Known rows, with every step that occurs:
suru mudut dedo: [ 39.4 -17.1  -8.7   8.6  20.5  10.2 -19.4  47.9   4.1 -13.5   8.5 -19.0
  -1.9  -2.0   8.3   9.4   8.6  30.0  21.8 -22.4  30.7]
dolig bezo suru: [ 46.6  -9.3 -16.4  -2.0  10.6  -5.1 -34.2  59.3 -23.5   9.7  -3.2 -27.4
 -43.3 -32.6  12.0 -37.3  -0.2  20.2  -1.4  -7.0   4.9]
bezo nuvad mudut: [ 29.0   7.8 -46.1  29.6  -6.7   5.4   7.5  34.7 -28.1 -22.0   8.5  -8.7
 -29.3   4.6   1.8 -29.9  -1.4  16.0   2.6 -24.6  -0.4]
zupan bezo nuvad mudut dolig: [ 26.2  13.0 -25.8  15.6   4.8  -0.4 -30.0  20.1 -33.7  -7.3  -2.8  -7.3
 -32.8  40.7  11.6 -25.1  18.3  38.7 -11.2 -31.4 -12.3]
dedo bezo: [ 21.5 -32.2   3.0  12.6   1.6 -13.2  -8.1  32.5 -16.7 -17.3 -20.7   7.0
 -26.1 -18.7  11.5 -24.6 -11.6   6.0   9.6 -12.4  -5.9]
dedo bezo suru: [ 35.0 -38.8 -10.1  18.9   6.9  -7.6 -14.3  22.6 -29.7 -30.7 -32.6  -5.8
 -27.8 -33.7   2.0 -45.3 -21.8   0.2  -6.0  -3.9  -1.4]
nuvad mudut: [ 20.7 -10.8 -22.7  17.2  -1.1  -4.0  11.4  40.5 -17.7 -11.6   6.3   4.9
 -34.8  -2.4  13.9 -22.5 -11.1   4.7 -15.4 -28.9 -14.8]
zupan mudut dolig bezo suru: [ 27.7   3.4 -27.3  -7.6   1.9   3.6 -70.3  47.0 -16.1   1.1   9.6   2.3
 -33.4   8.5  -1.6 -22.3  17.6  13.6 -37.4  -9.5 -31.9]
dolig bezo suru mudut mimubom: [ 51.9 -10.5 -23.8   0.1   8.3  17.4 -41.3  70.0 -14.6   3.7  -7.3 -30.5
 -23.5 -38.6   6.5 -39.3  13.1  25.0  11.3  -6.1  17.6]
zupan bezo mimubom: [ 45.0 -11.7   3.4  -3.0  -3.5  -5.5 -16.2  16.8 -38.8  14.4 -22.9   1.9
 -10.1   2.0  39.5 -18.6  17.2  43.6  -1.1 -13.1 -10.4]
mudut dedo bezo zupan: [ 25.5 -19.4  22.4  -2.0   8.4 -13.4 -34.7  52.7 -22.6 -26.0  -8.3 -16.0
 -25.3  -8.9  -0.8 -23.9 -11.9  23.6 -18.3 -25.5  17.1]
suru mudut: [ 28.7 -20.6 -17.1  20.7  12.4  17.3   2.3  36.5   4.7  -8.1  -1.4   9.5
   0.9 -12.8   9.3  -1.9  14.7  19.5  38.4 -12.9  25.1]
nuvad mudut dolig: [ 11.4   8.3 -30.9  13.2   3.1  -3.1 -10.1  38.9 -18.0 -10.4  14.8   8.1
 -31.8   7.0  17.1 -21.5  -1.5  -3.9 -37.9 -28.0 -23.0]
dolig bezo: [ 30.9  -2.6  -3.0  -7.9   3.3  -8.1 -26.6  69.1  -9.6  20.7   8.3 -17.3
 -40.4 -16.2  21.5 -18.5  11.6  25.6  14.9 -14.6   1.6]
bezo nuvad mudut mimubom: [ 24.4   9.4 -54.1  17.4 -13.8  12.9  -0.5  44.8 -30.8 -21.8   8.6 -16.7
 -26.5  -3.3  -6.5 -35.6  -3.0  18.5  -2.5 -20.6  -4.7]
mudut dedo bezo suru: [ 45.7 -30.8  -1.2   3.3  15.4 -15.3 -36.3  39.1 -27.2 -29.0 -14.1 -41.6
 -30.7 -16.5   0.9 -23.7 -25.8  15.9 -23.6 -15.5   6.1]
suru mudut dolig bezo: [ 27.5   7.0 -18.6  12.0  18.5  14.0 -39.1  56.7   6.3   5.5  10.5   0.8
  -6.6  -6.3  22.4  -7.6  33.9  17.2  18.7 -15.3  16.8]
nuvad mudut mimubom: [ 13.1  -7.4 -32.7   1.3 -12.1   6.4   1.2  54.4 -18.6 -11.1   6.2  -3.8
 -29.7  -9.1   4.2 -30.2 -14.0   9.1 -22.9 -22.7 -19.8]
dedo bezo suru mudut mimubom: [ 39.6 -39.8 -18.4  21.8   4.5  13.3 -22.2  32.9 -19.5 -36.0 -37.0  -6.9
  -9.8 -40.4  -2.1 -47.4 -10.7   5.2   7.5  -2.7  10.9]
suru mudut dolig bezo mimubom: [ 42.6   9.5 -19.6  13.7   9.0  17.4 -36.0  53.9  -5.9   7.5   2.1   2.1
   7.3 -18.9  40.2 -16.4  40.7  19.1  11.7  -9.5  15.6]
dedo bezo nuvad mudut: [ 31.7 -15.3 -23.4  34.7  -8.2  -2.6  -3.6  33.8 -29.3 -37.3 -19.6  -2.4
 -30.7  -5.6   7.3 -43.7  -8.1   8.4   5.1 -22.0  -5.6]
dedo bezo zupan: [  9.7 -24.9  19.4  16.1  -1.8  -5.3 -11.9  38.9 -24.0 -25.5 -24.9  24.9
 -23.3 -24.7   1.8 -46.2  -4.2   8.6   1.7 -16.9  12.5]

Rows:
[ 30.2 -27.7   3.3  -8.3  -2.1  -6.9 -53.3  43.4 -12.6 -24.7  -3.4  -9.7
 -26.6  19.3  -8.5  -5.2  -3.9  25.6 -21.4 -20.4 -24.8] => zupan mudut dedo bezo
[ 22.5  30.8 -34.0   1.7   6.3  -6.1 -49.5  55.5 -18.1  11.3  20.9 -16.4
 -32.6   0.2  17.8 -21.1  25.0  16.1  -6.9 -11.9  -1.8] => mudut dolig bezo nuvad
[  9.9 -26.6  16.5  12.8 -10.4   0.7 -29.4  38.2 -23.6 -32.0 -26.4  33.8
 -20.8 -10.0  -9.3 -44.7   1.7  12.8  -6.8 -17.4  -5.3] => dedo bezo zupan mudut
[ 43.2 -29.8   2.1  13.8 -12.6  -6.0  -5.3  27.9 -34.3 -15.1 -33.9   7.3
  -6.3 -37.9  35.8 -36.7  -2.1   6.8  -1.1  -1.8 -11.0] => dedo bezo mimubom
[ 21.1  17.5 -32.7  -3.8  -5.4   4.4 -68.4  50.8 -12.9   1.3  17.4   2.7
 -31.2  24.3  -2.1 -16.3  28.6  21.7 -19.7 -12.4 -29.5] => zupan mudut dolig bezo nuvad
[ 45.7 -19.5  -9.2  24.8  15.3  11.5 -27.1  44.8  -5.0 -32.2  -7.8 -25.1
  -1.8  -1.4   4.7  -8.2   8.7  30.6  28.5 -22.6  34.0] => suru mudut dedo bezo nuvad
[  4.5 -24.0  10.2   1.7 -17.6   6.7 -36.1  48.3 -22.9 -31.3 -26.3  28.1
 -19.6 -15.1 -15.0 -50.3   0.5  15.5 -12.6 -13.2  -8.8] => dedo bezo zupan mudut mimubom
[ 53.7   0.2  -4.8  -6.7 -10.0  -3.4 -23.8  64.2 -27.9  23.9  -2.8 -13.3
 -20.7 -35.0  45.4 -29.2  19.2  27.2   2.6  -5.9  -1.9] => dolig bezo mimubom
[ 30.8  11.1 -32.0  13.9   7.5  -1.1 -31.8  54.7 -26.3  -4.9  10.3 -11.1
 -45.3  -7.2  21.5 -41.5   1.5   0.4 -45.2 -25.1 -19.2] => nuvad mudut dolig bezo suru
[ 48.5  15.9 -22.7   5.9   0.1  -1.1 -36.7  77.2 -22.4  -2.3  15.9 -46.2
 -47.8   3.3  13.4 -28.2  10.6  35.2  -0.6 -30.7   5.6] => dolig bezo nuvad mudut dedo
[ 55.8 -24.4 -25.7  16.9  25.5  11.8 -23.6  31.1 -18.8 -22.8  -7.3 -28.5
  -8.3 -23.8  -4.5 -18.9  -8.7  18.1  -2.7 -10.9  29.5] => bezo suru mudut dedo
[ 38.3 -10.7 -39.6  23.5  22.6  15.2 -24.1  21.8 -16.8 -17.7  -6.3  -1.6
  -3.8 -24.8   1.8 -27.1   4.1   1.5  -6.6  -4.9  17.1] => bezo suru mudut dolig
[ 27.2   3.6  15.8 -15.5  -1.6   2.1 -62.6  81.4 -16.6   3.7  10.0  -7.6
 -38.4  -1.4  -0.6 -30.5  19.3  39.8 -15.2 -26.5   5.2] => dolig bezo zupan mudut dedo
[ 22.3  15.3 -25.2   8.2   3.4  -4.4 -28.4  60.5 -17.0   0.3  18.1  -3.5
 -43.8   4.2  25.7 -27.9   9.7   5.0 -34.4 -29.0 -19.7] => nuvad mudut dolig bezo
[ 20.6  21.2 -54.8  28.8  -1.7   4.0  -9.2  32.4 -28.9 -19.2  14.2  -5.1
 -27.2  11.0   3.8 -28.1   6.4   8.6 -15.1 -23.8  -7.1] => bezo nuvad mudut dolig
[ 44.2 -40.9 -11.5  30.8  11.4   6.2 -15.2  25.6 -20.7 -37.5 -35.5  -0.4
 -10.2 -34.0   3.3 -42.6  -9.6   2.7  13.2  -5.1  14.3] => dedo bezo suru mudut
[ 51.7 -24.0   7.6  -4.1   0.4 -15.6 -27.9  43.1 -31.5 -18.0 -14.6 -29.9
 -13.8 -20.6  26.6 -17.1 -11.6  22.1 -19.9 -14.4   0.4] => mudut dedo bezo mimubom
[ 34.9 -20.0  -2.2  11.0   4.3 -11.5 -15.4  50.8 -20.3 -30.7  -1.8 -21.6
 -38.8   5.5  13.5 -21.7 -21.3  12.2 -30.7 -35.1  -9.9] => nuvad mudut dedo bezo
[ 49.5 -16.9  -3.5  13.3  -5.6  -7.6 -14.0  49.2 -34.3 -28.5  -9.6 -21.1
 -26.4  -9.5  27.2 -30.2 -15.7  12.5 -38.0 -30.5 -13.6] => nuvad mudut dedo bezo mimubom
[ 27.2 -14.9   5.9  15.4   2.9  -6.9 -17.7  56.1 -27.2 -36.1  -5.1 -10.8
 -35.4   0.2   7.5 -35.9 -17.6  13.9 -36.9 -40.3   0.4] => nuvad mudut dedo bezo zupan
[ 39.7 -21.6  -8.1   1.9  15.8  -5.3 -26.7  11.2 -34.8   0.6 -22.1 -11.5
 -31.1   5.3   5.0 -27.2  -2.0  35.6  -6.6 -14.0  -2.4] => zupan bezo suru
[ 55.6 -11.8 -18.0   9.7  13.9  12.2 -35.8  59.5 -13.2   1.9  -6.8 -24.4
 -26.6 -33.0  14.0 -34.3  13.0  23.3  16.7  -8.3  21.7] => dolig bezo suru mudut
[ 28.6   3.6 -26.5   7.1  -4.8   6.6 -22.9  31.9 -33.8  -6.3  -8.4 -17.8
 -29.7  28.0   2.0 -30.4   9.4  47.5   0.2 -27.7 -10.1] => zupan bezo nuvad mudut mimubom
[  2.9  -8.3   2.0   3.1  -8.2   8.5 -26.6  40.5 -20.3 -13.6  -0.5  38.3
 -19.5  -0.5 -18.1 -30.4  10.2  21.3 -12.9 -19.6  -0.1] => bezo zupan mudut
[ 39.5 -15.4  -6.3   6.6   5.8 -15.3 -32.8  43.9 -23.2 -28.3  -2.5 -40.7
 -27.7   2.4  -0.3 -14.2 -11.8  26.2  -2.4 -20.8  10.7] => mudut dedo bezo nuvad
[  7.3  24.8  -5.7  -5.5   8.3  -5.3 -50.4  64.7 -17.4  13.1  16.0   7.7
 -31.6 -10.7  16.2 -31.0  25.1  12.6 -22.3 -18.0   5.0] => mudut dolig bezo zupan
[ 36.9 -30.4 -16.0  29.2  14.6   5.8 -28.0  22.8 -20.1 -34.7 -30.0   3.6
  -9.2 -28.5   6.1 -41.6  -3.0  -2.2  -0.5  -5.3   9.1] => dedo bezo suru mudut dolig
[ 36.7  17.0 -34.1   3.9 -12.1   8.2 -29.7  77.0 -23.6   2.2  10.4 -32.7
 -42.8  -8.1   9.4 -40.7  12.7  30.8   4.5 -20.5  -3.2] => dolig bezo nuvad mudut mimubom
[ 30.5  11.3 -19.6  -9.6 -11.0   3.1 -64.8  50.4 -20.3   9.0   8.2  12.3
 -19.9   6.9  18.9 -17.8  29.8  17.1 -33.9  -7.5 -37.0] => zupan mudut dolig bezo mimubom
